In the rows, 128 means zero.
Known rows, with every way that one mark hangs from another
j589[j306[j338 j678 j753] j988]: | 147 |  99 | 137 | 169 | 172 |  87 |  97 | 119 | 147 | 121 |  94 | 138 | 101 | 117 | 168 | 154 | 112 | 162 | 142 | 141 | 163 | 108 | 143 |  82 | 162 | 151 | 132 | 115 | 118 | 149 | 142 | 124 | 133 | 124 | 179 | 142 |
j306[j589 j753]: |  85 | 164 | 116 | 132 | 119 | 142 | 100 | 117 | 115 | 135 |  82 |  85 | 102 | 118 | 166 |  94 |  85 | 102 | 131 | 138 | 145 | 124 | 118 | 118 |  97 | 112 | 117 | 108 |  74 | 164 | 145 | 156 | 124 | 128 | 148 |  72 |
j306[j589[j427]]: | 100 | 143 | 118 | 107 | 120 | 154 | 131 |  95 | 103 | 127 | 131 |  97 | 133 |  85 | 120 |  77 | 121 |  90 | 114 | 108 |  92 | 148 | 125 | 121 | 119 | 106 | 109 | 125 | 101 | 160 | 133 | 136 | 154 | 120 | 115 |  71 |
j306[j589[j988]]: |  93 | 146 | 154 | 125 | 158 | 160 | 101 |  74 |  82 | 148 | 107 | 104 | 111 |  35 | 153 |  71 |  68 |  95 | 128 | 117 | 152 | 104 | 123 |  93 | 121 | 109 | 126 | 124 |  70 | 139 | 120 | 161 | 147 | 133 | 170 |  51 |
j589[j427 j988[j753[j306[j678]]]]: | 138 |  90 | 140 |  76 | 159 | 129 | 109 | 129 | 132 | 144 | 128 | 178 | 174 | 143 |  80 | 131 | 126 | 139 | 109 | 149 | 154 | 140 | 117 | 114 | 149 | 150 | 139 | 134 | 182 |  92 | 151 | 139 | 147 | 134 | 115 | 154 |
j576[j427]: | 100 | 154 |  97 | 160 | 174 | 158 | 129 |  97 |  75 |  97 | 139 |  83 | 156 | 146 | 163 |  64 |  85 |  62 | 116 | 126 | 140 | 130 | 105 |  67 | 120 |  99 |  96 | 131 | 103 | 170 | 143 | 152 | 111 | 134 | 116 |  39 |
j753[j306[j338 j589[j427] j678]]: | 146 | 117 |  90 | 173 |  88 | 135 | 115 | 146 | 138 | 118 | 102 | 152 | 117 |  69 | 105 | 129 | 162 | 131 | 138 | 123 | 108 | 149 | 155 | 171 | 146 |  81 |  83 | 151 | 129 | 113 | 124 | 108 | 157 |  87 | 118 | 143 |
j988[j589[j427]]: | 123 | 144 | 108 | 116 | 132 | 158 | 153 | 106 | 103 | 109 | 168 | 101 | 146 | 144 | 105 | 105 | 114 |  95 | 107 | 108 |  98 | 143 | 137 | 119 | 108 | 133 | 116 | 121 | 120 | 145 | 130 | 132 | 118 | 140 | 115 |  68 |
j753[j306[j338 j678]]: | 151 | 139 | 115 | 217 | 159 | 109 |  92 | 144 | 118 |  94 |  83 | 153 | 128 | 101 | 115 | 121 | 111 | 117 | 124 | 126 | 165 | 115 | 140 | 136 | 140 | 100 |  89 | 157 | 133 | 121 | 130 | 146 | 120 | 113 | 130 | 106 |
j589[j306[j678] j427 j988[j338 j753]]: | 139 |  97 | 168 |  68 | 166 | 101 | 148 | 121 | 145 | 150 | 161 | 147 | 146 | 152 | 108 | 135 | 132 | 155 | 114 | 131 | 131 | 119 | 109 | 105 | 139 | 166 | 168 | 133 | 173 | 113 | 138 | 125 | 132 | 146 | 126 | 177 |
j988[j338 j589 j753]: | 115 | 190 | 148 | 111 | 109 | 152 | 161 | 126 |  93 | 105 | 156 |  90 | 130 | 197 | 149 | 119 | 110 |  91 | 127 | 127 | 148 | 108 | 105 | 158 |  80 | 130 | 161 | 133 |  98 | 138 |  94 | 161 |  52 | 161 |  99 | 110 |
j988[j338 j589[j306 j427] j753]: | 145 | 148 | 146 |  90 |  99 | 121 | 189 | 150 | 124 | 117 | 198 | 109 | 149 | 204 | 127 | 170 | 168 | 115 | 120 | 106 | 104 | 128 | 111 | 148 |  90 | 140 | 162 | 124 | 143 | 123 | 113 | 138 |  77 | 151 | 107 | 160 |
j988[j338 j753]: |  99 | 175 | 156 | 120 | 158 | 128 | 138 | 123 |  83 | 103 | 130 | 115 | 156 | 189 | 144 | 105 | 100 |  79 | 135 | 120 | 164 |  92 |  92 | 124 | 101 | 132 | 169 | 133 | 101 | 160 | 106 | 172 |  87 | 167 | 105 |  96 |
j306[j589[j427 j988[j338]] j678 j753]: | 110 | 118 | 118 |  98 | 103 | 146 | 124 | 128 | 141 | 181 | 125 | 123 |  95 |  98 | 144 | 122 | 128 | 161 | 150 | 147 |  90 | 131 | 136 | 153 | 142 | 126 | 147 | 117 | 114 | 115 | 117 | 101 | 171 | 127 | 138 | 155 |
j753[j306[j589[j427 j988[j338]] j678]]: | 144 | 121 | 130 | 131 | 121 | 143 | 126 | 147 | 127 | 163 | 130 | 159 | 116 |  46 | 108 | 129 | 144 | 146 | 129 | 126 | 112 | 125 | 141 | 170 | 147 |  90 | 124 | 146 | 130 |  66 | 115 | 119 | 176 | 110 | 127 | 159 |
j306[j338 j589[j427 j988] j678 j753]: | 120 |  99 | 106 | 121 |  96 | 149 | 100 | 100 | 147 | 162 | 102 | 129 |  95 |  89 | 157 | 141 | 140 | 166 | 165 | 144 |  97 | 141 | 151 | 135 | 171 | 128 | 127 | 109 | 125 | 152 | 121 |  78 | 185 | 111 | 151 | 147 |
j753[j306[j678]]: | 138 | 144 | 114 | 183 | 174 | 106 |  87 | 159 | 126 | 103 |  88 | 150 | 136 | 103 |  85 |  78 |  82 | 111 |  90 | 140 | 171 | 123 | 132 | 115 | 116 | 108 |  90 | 152 | 130 |  88 | 164 | 176 | 136 | 116 | 130 |  87 |
j589[j306[j338 j678 j753] j427 j988]: | 155 |  76 | 130 | 140 | 162 | 102 | 117 | 114 | 162 | 131 | 118 | 150 | 124 | 128 | 149 | 172 | 141 | 176 | 146 | 126 | 113 | 129 | 145 |  92 | 171 | 165 | 132 | 107 | 162 | 150 | 154 |  87 | 164 | 119 | 166 | 170 |

Rows
| 147 |  76 | 161 |  90 | 160 | 100 | 136 |  98 | 150 | 129 | 135 | 157 | 150 | 133 | 125 | 160 | 145 | 155 | 135 | 124 | 130 | 133 | 124 |  86 | 165 | 179 | 153 | 129 | 170 | 142 | 136 | 109 | 149 | 140 | 139 | 171 | : j589[j306[j338 j678] j427 j988[j753]]
| 157 | 134 | 101 | 130 |  99 | 104 | 163 | 181 | 164 | 149 | 181 | 110 |  97 | 185 | 115 | 154 | 149 | 169 | 118 | 132 |  85 | 149 | 145 | 159 | 101 | 135 | 129 | 117 | 158 |  95 | 139 | 101 | 103 | 123 | 124 | 166 | : j988[j338 j589[j306[j678 j753] j427]]
| 152 |  99 | 122 | 157 | 113 | 145 | 110 | 117 | 136 | 137 | 106 | 160 | 123 |  37 | 109 | 149 | 153 | 146 | 143 | 122 | 123 | 134 | 156 | 157 | 164 |  92 | 101 | 141 | 124 | 107 | 116 | 105 | 175 |  99 | 143 | 155 | : j753[j306[j338 j589[j427 j988] j678]]
| 130 | 125 |  95 | 139 | 109 | 134 | 113 | 153 | 143 | 141 | 106 | 144 | 125 |  66 |  75 |  98 | 131 | 124 |  98 | 131 | 115 | 149 | 141 | 153 | 134 |  93 |  84 | 141 | 147 |  84 | 150 | 127 | 162 |  93 | 118 | 113 | : j753[j306[j589[j427] j678]]
| 127 | 137 | 118 | 102 |  78 | 131 | 140 | 169 | 141 | 149 | 127 | 150 | 139 | 137 |  94 | 137 | 166 | 142 | 125 | 140 | 123 | 145 | 115 | 194 | 117 | 101 | 135 | 151 | 153 |  77 | 116 | 132 | 126 | 118 |  76 | 179 | : j988[j338 j753[j306[j589[j427] j678]]]
| 140 | 135 | 136 |  89 |  98 | 111 | 178 | 159 | 157 | 133 | 196 | 119 | 127 | 186 |  99 | 145 | 158 | 155 | 107 | 136 | 104 | 146 | 126 | 155 |  97 | 157 | 143 | 141 | 171 |  94 | 119 | 115 |  98 | 131 |  94 | 176 | : j988[j338 j589[j306[j678] j427] j753]
| 150 |  98 | 142 | 121 | 168 |  99 | 140 | 144 | 160 | 154 | 143 | 145 | 124 | 144 | 134 | 155 | 135 | 163 | 131 | 135 | 116 | 122 | 136 | 109 | 145 | 149 | 156 | 109 | 159 | 113 | 147 | 106 | 155 | 131 | 153 | 169 | : j589[j306[j678 j753] j427 j988[j338]]
| 128 | 130 | 126 | 141 |  73 | 162 | 136 | 139 | 121 | 107 | 116 | 147 | 160 | 137 | 126 | 168 | 188 | 104 | 143 | 108 | 126 | 140 | 116 | 162 | 136 |  97 | 124 | 132 | 136 | 144 | 106 | 124 | 115 | 119 | 102 | 149 | : j988[j753[j306[j338 j589[j427]]]]
| 140 | 143 | 108 | 140 | 129 |  85 | 117 | 154 | 170 | 134 | 131 | 113 |  80 | 159 | 123 | 116 |  97 | 147 |  96 | 154 | 145 | 135 | 145 | 111 |  92 | 142 |  99 | 126 | 126 | 100 | 162 | 138 | 106 | 117 | 151 | 114 | : j988[j589[j306[j678 j753]]]
| 109 | 111 | 156 |  94 | 106 | 165 | 129 |  77 | 102 | 130 | 132 | 127 | 143 | 105 | 165 | 160 | 157 | 114 | 160 | 106 | 119 | 122 | 113 | 121 | 148 | 136 | 159 | 114 | 105 | 171 |  95 | 110 | 145 | 143 | 131 | 135 | : j306[j338 j589[j427 j988[j753]]]
| 158 |  99 | 120 | 167 | 164 |  90 | 133 | 116 | 141 |  88 | 135 | 130 | 131 | 111 | 103 | 127 | 140 | 135 | 127 | 109 | 104 | 139 | 147 | 100 | 152 | 144 |  98 | 140 | 151 | 150 | 151 | 117 | 144 | 117 | 123 | 123 | : j589[j306[j338 j678] j427]
| 154 | 109 | 116 | 110 |  93 | 101 | 162 | 134 | 162 | 107 | 162 | 127 | 128 | 175 | 104 | 164 | 160 | 155 | 122 | 131 | 107 | 152 | 141 | 129 | 120 | 160 | 123 | 138 | 154 | 130 | 121 | 110 | 106 | 125 | 102 | 162 | : j988[j589[j306[j338 j678] j427] j753]
| 143 | 138 | 141 | 138 | 112 |  94 | 143 | 132 | 153 |  91 | 134 | 111 | 101 | 154 | 117 | 144 | 124 | 148 | 130 | 145 | 147 | 129 | 131 | 126 |  97 | 150 | 120 | 149 | 133 | 127 | 113 | 144 |  82 | 127 | 127 | 133 | : j988[j589[j306[j338 j678]] j753]
| 139 |  97 | 111 | 128 | 147 |  83 | 118 | 144 | 168 | 136 | 126 | 128 | 127 | 166 | 104 | 122 | 124 | 146 | 105 | 141 | 116 | 154 | 136 |  87 | 128 | 151 | 108 | 109 | 171 | 131 | 186 | 114 | 148 | 118 | 135 | 127 | : j589[j306[j678 j753] j427]
| 135 | 140 | 174 | 148 | 192 | 109 | 132 | 131 | 119 | 137 | 128 | 121 | 129 | 145 | 182 | 158 | 111 | 120 | 138 | 116 | 161 |  75 | 117 |  96 | 120 | 132 | 164 |  98 | 102 | 142 | 133 | 149 | 103 | 158 | 179 | 132 | : j589[j306[j753] j988[j338]]
| 150 | 156 | 132 | 120 |  92 | 156 | 168 | 178 | 117 | 106 | 173 | 135 | 164 | 201 | 116 | 174 | 172 | 107 | 121 | 113 | 115 | 126 | 120 | 188 |  98 | 102 | 157 | 133 | 146 | 102 | 101 | 132 |  79 | 152 |  92 | 164 | : j988[j338 j589[j427] j753[j306]]
| 107 | 127 | 116 | 148 | 108 | 138 |  80 | 103 | 137 | 148 |  71 | 124 |  78 |  73 | 171 | 120 | 103 | 156 | 172 | 151 | 149 | 120 | 142 | 125 | 146 | 123 | 127 | 119 |  90 | 139 | 102 | 105 | 152 | 118 | 165 | 119 | : j306[j338 j589[j988] j678 j753]
| 128 | 121 | 166 | 130 | 202 | 113 | 110 | 108 | 125 | 135 |  99 | 120 | 129 | 135 | 172 | 133 |  84 | 120 | 124 | 129 | 169 |  93 | 119 |  61 | 126 | 141 | 140 | 100 | 112 | 146 | 160 | 155 | 130 | 144 | 192 | 103 | : j589[j306[j753] j988]
| 134 | 149 | 149 | 184 | 143 | 133 | 108 | 138 | 104 |  73 |  93 | 147 | 169 | 174 | 149 | 159 | 132 |  83 | 146 | 112 | 182 | 106 | 110 | 128 | 125 | 106 | 128 | 137 | 128 | 159 | 117 | 165 |  81 | 146 | 116 | 126 | : j988[j753[j306[j338]]]
|  94 |  99 | 139 |  39 | 104 | 148 | 114 |  87 | 138 | 181 | 122 | 135 | 124 |  90 | 104 |  93 | 118 | 143 | 122 | 150 | 123 | 144 | 114 | 120 | 137 | 162 | 144 | 131 | 134 | 115 | 136 | 120 | 173 | 128 | 127 | 125 | : j306[j589[j427 j988[j753]] j678]
| 113 | 118 |  78 | 149 |  79 | 135 | 114 | 125 | 157 | 138 |  98 | 125 | 102 | 116 | 144 | 122 | 153 | 151 | 152 | 138 |  94 | 161 | 146 | 153 | 145 | 124 | 110 | 114 | 119 | 153 | 127 |  87 | 148 | 101 | 111 | 133 | : j306[j338 j589[j427] j678 j753]
| 147 | 154 | 117 | 164 |  92 | 122 | 109 | 160 | 144 | 100 | 114 | 150 | 121 | 153 | 109 | 149 | 138 | 143 | 124 | 148 | 170 | 126 | 140 | 169 | 110 | 116 | 114 | 159 | 130 |  95 | 107 | 140 |  73 | 123 | 111 | 153 | : j988[j589 j753[j306[j338 j678]]]
| 122 | 152 | 142 | 104 |  87 | 153 | 155 | 168 | 111 | 131 | 135 | 143 | 156 | 152 | 120 | 155 | 179 |  95 | 129 | 111 | 115 | 126 | 105 | 194 | 116 |  87 | 153 | 137 | 137 | 115 | 103 | 141 | 101 | 134 |  91 | 163 | : j988[j338 j753[j306[j589[j427]]]]
| 112 | 125 |  97 | 103 | 105 | 130 | 118 | 113 | 129 | 155 | 120 | 110 | 110 |  73 |  89 |  55 | 101 | 131 | 113 | 140 |  92 | 158 | 133 | 129 | 121 | 127 |  94 | 135 | 127 | 127 | 141 | 125 | 176 | 108 | 109 |  78 | : j306[j589[j427] j678]
| 110 | 146 |  90 | 173 |  95 | 126 |  92 | 126 | 134 | 133 |  68 | 112 |  78 | 104 | 166 | 108 | 115 | 143 | 156 | 154 | 134 | 132 | 141 | 141 | 126 | 114 | 109 | 131 |  86 | 146 | 123 | 114 | 135 | 109 | 134 |  95 | : j306[j338 j589 j678 j753]
| 124 | 131 | 154 | 123 | 180 | 156 | 152 |  96 |  78 | 122 | 158 | 121 | 162 | 118 | 142 | 122 | 107 |  96 | 137 |  96 | 110 | 108 | 122 | 111 | 147 | 128 | 162 | 107 | 116 | 152 | 122 | 125 | 147 | 159 | 127 | 104 | : j589[j427 j988[j338]]
| 124 | 162 | 115 | 142 | 124 | 161 | 174 | 132 |  94 | 103 | 178 |  92 | 134 | 160 | 121 | 123 | 137 | 103 | 126 |  96 |  79 | 128 | 138 | 156 | 101 | 116 | 137 | 122 | 104 | 133 |  98 | 122 |  95 | 145 |  98 | 102 | : j988[j338 j589[j427]]
| 122 | 122 | 195 |  83 | 201 | 109 | 125 |  98 | 111 | 114 | 117 | 132 | 157 | 140 | 138 | 126 |  88 |  99 | 108 | 124 | 188 |  87 |  90 |  62 | 120 | 160 | 160 | 115 | 123 | 147 | 147 | 180 | 116 | 160 | 164 | 110 | : j589[j306 j988[j753]]
